What can hang from each mark:
V: Y
K: E Y
N: A
E: K V
U: Y
Y: K N U
A: K L N

Each row was made from one small tree. Brackets hold a mark, then the marks that hang from it, in alphabetical order. Every link used is in the known rows. Write each row's tree.
In the rows, 128 means zero.
Known rows:
{K {E V} {Y N}}: [117 143  87 123 122  71 134 138 136 114 140 147 142 109 154 119 102 128
  40 127]
{U Y}: [100 148 113 126 127 119 137 161 134 130 142 130 162 126 143 127 125 113
 137 159]
{E K {V Y}}: [ 96 146  93 134 135  80 142 146 128 110 153 113 163 124 151 114 139 117
 169 137]
{Y K N}: [113 142 114 138 142 101 125 147 115 150 149 151 134 117 148 136 102 158
  86 153]
{Y {K {E V}}}: [102 133 106 131 124  75 134 140 129 113 152 130 149 109 140 142 122 112
 120 148]
{V {Y N}}: [119 149 103 139 135 108 138 148 122 133 137 142 134 126 157 107 110 152
 109 138]
{N {A {K E Y} L}}: [106 148 102 122  80  58 135  86 127  86 141 104 105 112 141 123  91  85
  94 137]
{E {K {Y N}} V}: [101 149  89 129 144  78 131 137 129 123 153 133 160 118 154 118 118 134
  94 137]
{K {Y N U}}: [106 151 106 128 134 103 132 114 129 135 135 120 135 113 158  85 109 141
  36 142]
{E {V {Y K N U}}}: [ 99 143 103 136 148  75 138 142 123 131 144 139 161 110 160 104 128 126
 119 144]
{Y K}: [104 140 119 138 135 102 132 135 122 124 151 130 146 118 139 130 121 129
 130 161]
{A {K Y} L N}: [138 151 119 124  86  67 147  98 128  82 143 114 133 120 144  98  94  87
 116 152]
{V Y}: [111 147 107 139 128 108 143 140 127 111 139 124 143 127 150 102 125 130
 146 144]
{E {K Y}}: [ 97 149 100 130 126  99 132 128 131 110 153  92 147 123 146 104 125 131
 100 146]
{Y {K E} {N A} U}: [ 89 140 109 125 122  77 123 103 117 147 141  92  97 101 151 126 104 123
  51 135]
{N {A {K E} L}}: [109 146 107 123  74  68 139  82 124  98 138 106  94 117 134 145  89  84
 122 135]
{N {A L}}: [ 97 154 113 127 129  96 139  89 117 123 132 133 107 118 131 144  95  97
 159 143]
{A {K Y}}: [130 144 107 134  78  82 135 105 136  85 148 119 141 126 151 101 108 118
  81 150]
{U {Y {N A}}}: [103 153 107 125 134 109 128 146 124 147 138 147 131 124 149 138 104 122
 113 151]
{E {V Y}}: [111 146 100 136 138  89 146 136 130 108 140 154 161 123 150 118 128 112
 167 141]
{K {Y U}}: [ 99 149 109 128 129 105 138 105 134 113 137 103 145 114 152  79 124 119
  73 147]
{Y {K E} N U}: [ 95 136 112 127 121  88 128 137 123 152 144  95 121 102 152 118 112 141
  36 138]

Which tree is each row?
[ 95 139 106 133 126  83 134 156 123 134 144  90 134 105 161  89 125 141
  66 139]  {V {Y {K E} N U}}
[130 146 101 130  88  85 128  92 122 125 137 134  86 127 148 150  80 127
  79 127]  {Y {N {A {K E}}}}
[104 143  90 119 118  74 136 123 138 121 136 117 139 103 158 100 111 120
  22 124]  {K {E V} {Y N U}}
[124 146 107 131  83  82 132 102 133 109 143 108 131 121 160  92 104 129
  39 142]  {A {K {Y N U}}}
[139 143 118 119  62  67 150 106 130  88 139  99 110 121 135 131  90  79
 127 137]  {A {K E} L N}
[ 85 134 116 127 114  89 134 123 130 126 146  73 132 103 144 112 132 112
  81 147]  {Y {K E} U}
[106 140  93 126 114  79 144 137 134 121 135 118 134 112 153 118 119 116
  94 122]  {K {E {V {Y N U}}}}
[121 149 109 128  89  70 137 124 127 108 144 130 140 115 149 107  88 127
  53 148]  {A {K {Y N}} L}
[ 94 155 106 124 139  89 132  94 121 133 132 118 119 106 153  92  99 123
  49 140]  {K {Y {N {A L}} U}}
[139 143 112 118  69  53 153 105 132  85 140 117 123 119 137 139  93  70
 141 134]  {A {K {E V}} L N}
[104 144  97 121 113  90 133 123 136 125 135  96 123 107 156  92 107 133
   4 128]  {K E {Y N U}}
[ 90 146 109 136 143  85 130 124 114 136 143 104 122 109 162  91 121 134
 100 145]  {V {Y K {N A} U}}
[ 96 143 112 138 140  93 134 149 119 141 145 104 143 110 162  85 127 147
  86 147]  {V {Y K N U}}
[155 140 113 125  55  79 143  91 136  82 142 101 103 133 142 131  97  88
 126 134]  {A {K E} N}
[118 144  94 125 115  92 131 135 134 118 139 125 126 112 151 111  99 141
  20 130]  {K E {Y N}}
[111 147 103 121  97  90 127 142 129 131 142 126 122 122 151 139 100 114
  87 142]  {U {Y {N {A {K E}}}}}
[103 153 110 127 128 105 131  78 118 155 127 120  92 119 151 124  96 126
  85 130]  {Y {N A} U}
[112 136 107 132 123  90 126 153 121 144 149 132 126 111 146 141 100 152
  59 142]  {Y {K E} N}
[ 93 147 112 128 145  95 121 159 118 147 150 142 143 115 150 135 111 123
 106 164]  {U {Y K {N A}}}
[109 145 101 125  73  67 130  64 132  86 140  86  97 118 149 111 104  87
  81 133]  {N {A {K E {Y U}}}}
[ 97 141  94 119 114  73 141 115 143 100 137 101 148 104 152  94 127  96
  59 130]  {K {E V} {Y U}}
[ 92 151 101 128 130  99 129 124 128 133 148  83 138 117 155  94 120 144
  57 139]  {E {K {Y N U}}}
[ 92 143 107 123 128  87 121 164 123 141 150 126 136 109 148 139 111 119
  88 154]  {U {Y {K E} {N A}}}
